Known rows, with every step that occurs:
tepe surem lerov zuviz dokem: [ -4.9   4.5   8.4  19.6   0.4  12.4   6.0   2.0 -14.2  10.9  22.5  -8.4
  27.2   5.2   2.2   4.9  -1.1  30.8 -15.3]
guzig zuviz: [ -3.5  36.9  -0.1  -1.4  -9.8  -6.3  -6.9   5.4 -18.8 -18.7 -10.9  11.8
  11.4   2.7 -13.3  -3.8  29.8  14.4  27.8]
zuviz lerov surem rupit fezov dokem: [ 10.2  -9.7 -17.1 -20.8  18.4  17.3  15.1 -12.9   9.5   1.9  39.9 -13.5
   1.8   8.3  16.0   9.6 -24.7 -28.2 -18.3]
fezov rupit surem lerov zuviz dokem: [ -7.9 -12.1  16.8  16.8  16.4  17.2  21.7   7.3 -18.5  21.9  34.3 -22.5
   5.1  20.7  13.7  -0.7  -2.6  21.2 -18.9]
fezov dokem: [  2.6  26.3 -15.5 -36.9  -3.2   9.5  30.2 -11.8   3.5  -2.6   5.0   0.7
  24.0  -8.6 -28.8  10.5  15.8 -12.4  -8.3]
tepe surem rupit fezov: [ 14.4  -2.8 -35.4  12.4  -7.4 -19.9  -4.9   0.6   3.7  14.3 -11.4 -33.2
  -6.1  -2.8   8.4   4.6   2.4 -21.1  -5.9]
rupit fezov dokem zuviz lerov surem: [ -6.8 -26.4  -4.3 -21.2   2.3  14.5 -20.0 -17.1  12.7  -2.3  18.5  18.6
   3.4  -8.2  15.5  10.4  -9.9  -8.1   1.1]
tepe surem lerov: [ 21.5  28.5  20.3  -3.6 -35.0 -10.5 -11.5  16.7  -7.2   6.3 -32.2 -23.8
   7.7   9.4   2.2   1.5   3.1  24.1 -10.9]
zuviz lerov surem rupit fezov: [  0.4 -22.6 -13.7   9.2  10.1  -3.4  -8.9 -10.2  10.4   2.3  11.5 -10.9
 -14.3  12.5  24.9  -4.6 -20.2  -6.9   6.8]
lerov surem rupit fezov dokem: [ 14.5  -6.5 -18.9 -26.6  12.5  13.9  26.4 -16.9   8.6  13.7  27.2 -26.3
   8.0  15.9  13.3  18.6 -19.0 -39.2 -11.5]
lerov zuviz dokem fezov rupit surem: [ -8.1 -33.6 -32.3   3.3  23.9   6.4  17.5  17.1  -7.9  29.6  14.1 -29.8
 -23.4  13.3  -1.0  -1.3  25.8 -16.3 -27.6]
surem lerov zuviz: [-10.4  24.7  20.7   5.8  -8.7  -5.3  -0.5  -3.5 -25.0  14.2 -13.0  26.0
  22.1  35.0   6.5  15.8   1.8  21.4  16.4]
surem rupit fezov dokem zuviz guzig: [  1.2 -11.5  -8.5   0.8  -5.8 -10.1  13.7  -5.3  14.7  -7.8  19.0   1.0
  -8.7 -41.9 -17.0   7.9 -22.4 -38.7   7.1]
dokem fezov: [  7.9  -7.0 -28.2   5.7 -11.8  -7.2  -7.4  -0.1   4.0  -4.5 -26.6  42.8
  -4.0  -5.9 -37.0  -4.9  30.9  -2.7   1.7]
surem lerov zuviz dokem fezov: [ 10.1 -23.6  -3.1  30.8   4.4  15.6  -1.2  -0.4 -11.9   5.9  18.3  43.9
   8.2  11.4 -14.1   0.9   3.9  12.5 -14.6]
surem lerov: [ 16.5  23.1  40.4   1.5 -31.8  -4.8   4.0   2.1  -9.0   0.0 -26.5   7.8
   6.5  19.5  -5.8  -5.4  -1.5  31.2   9.6]
dokem zuviz: [  5.2   3.7  11.4   4.4 -26.8 -16.8 -14.3 -21.1   4.7 -10.2 -51.9  35.7
  11.7 -33.1 -23.8   4.8  33.5  -2.3  27.8]
lerov zuviz guzig: [-50.1  15.9 -27.7  -1.2   1.9 -17.7  12.9   7.4  -1.9  -0.3  16.2  12.4
   7.3 -15.9 -28.9   3.8  -2.7   4.6  23.2]
tepe surem: [ -4.6  27.9 -35.0 -14.9 -21.9 -19.7 -11.8  11.0   6.3   1.7 -36.1 -29.3
  13.8 -23.0 -20.6   2.3  34.5   7.0  -7.6]
rupit surem lerov zuviz: [-10.7   6.4  17.2   0.7 -10.9  -2.9  15.0  -4.2 -23.7  29.1 -12.2  -9.5
  14.2  42.8   7.0  19.2   7.4  11.8  10.4]

Rows:
[ 15.7   7.6   7.1 -18.1 -17.3   0.8   3.9 -24.3   4.7  -7.9 -24.6  28.0
  21.4 -32.6 -23.2  17.0  23.3 -24.1   6.9]
fezov dokem zuviz
[ 17.3   2.0  33.5  -6.6 -15.2  -2.2  14.9  20.1 -12.0  22.4 -15.7 -43.4
 -23.0  33.7  14.4  -5.7   1.6  12.3 -13.4]
fezov rupit surem lerov
[ 31.4 -16.6  33.0  14.2  -2.6  15.8   7.1  28.8 -21.4  14.6  17.4 -31.8
 -28.2  35.3  18.8  -9.8  -2.0   9.8 -25.9]
guzig zuviz dokem fezov rupit surem lerov
[ 11.1  -7.6 -19.1  16.1  -4.2 -15.8   6.8 -11.9   2.5   9.4  -5.9  -8.0
  -7.8   5.9   2.2   0.5  -1.1 -16.0  10.6]
surem rupit fezov
[ -6.6   1.6   9.9  12.4 -12.9  -8.8 -31.8 -10.2   5.9 -32.0 -22.8  56.7
   0.2 -45.1 -21.6 -14.7  21.5  23.5  11.9]
dokem zuviz lerov
[-32.9  16.4   4.5   4.9  -7.6 -12.9  10.6  13.3  -9.5   3.5  17.5  11.0
   3.0   3.5 -13.5   4.2 -22.1  14.9  18.1]
surem lerov zuviz guzig
[ -3.7 -21.9  -5.7  -8.2   0.4  -2.8   9.4  -7.5  20.2  -4.7  23.4 -12.0
  -8.6 -30.1  -0.8  11.1 -33.4 -41.2  10.1]
lerov surem rupit fezov dokem zuviz guzig
[-27.3  -2.3  -2.2 -18.0   6.2   7.0 -16.7  -5.6  16.7 -16.6  -2.1   6.6
   2.7  -0.3   4.6 -14.5  -2.0  27.5  12.3]
zuviz lerov surem
[  9.6 -11.4  -3.9  19.1  28.1  11.0 -11.6  29.8 -16.3  10.4  23.8  24.4
 -22.4  15.5  13.6  -9.4  -0.8   4.5 -30.5]
surem lerov zuviz dokem fezov rupit
[-32.4   3.6  -0.9  -1.3   5.7 -10.8  16.0  28.3 -12.4  19.0  26.2 -23.3
 -18.6  13.2   2.5   2.4 -20.9   1.4   1.4]
fezov rupit surem lerov zuviz guzig
[ -2.0  11.4  25.6  10.0  26.8   5.6 -18.7  -1.9  11.8 -37.6 -10.9 -15.3
 -10.1   8.1  31.0 -27.3 -20.8  11.5  20.2]
guzig zuviz lerov surem rupit
[-10.6 -11.6   9.9 -24.8   4.7  15.7 -19.7 -16.1  16.9 -17.6   0.9  18.5
   9.1 -15.1   9.3   1.1  -5.1   2.1   4.9]
fezov dokem zuviz lerov surem
[ 18.4  -5.6  -7.7   6.0   1.4   0.3 -27.8  -5.9   7.6 -19.3   6.3  18.9
  -3.9 -41.7   3.9   0.7  -1.3 -15.2 -21.4]
tepe surem rupit fezov dokem zuviz lerov
[ -0.1   6.9  18.7  -0.3  15.8  -2.0   1.8 -13.7  22.4 -16.8 -36.6 -33.4
  -1.3  12.8  19.6 -16.6 -14.2  -1.9  24.1]
lerov surem rupit
[  6.7 -13.6 -24.9  11.2  26.4   6.6  -7.4  27.6  -0.7  -0.4  15.2  16.8
 -26.6  -9.3  -7.3 -20.6  16.3   0.1 -29.9]
zuviz dokem fezov rupit
[  9.4  -3.2  29.0  -1.9  24.9  11.1 -12.0 -17.6  23.4 -31.7 -15.0  -8.3
  -2.8  -9.0  26.8 -14.3 -25.0 -10.9   6.7]
fezov dokem zuviz lerov surem rupit
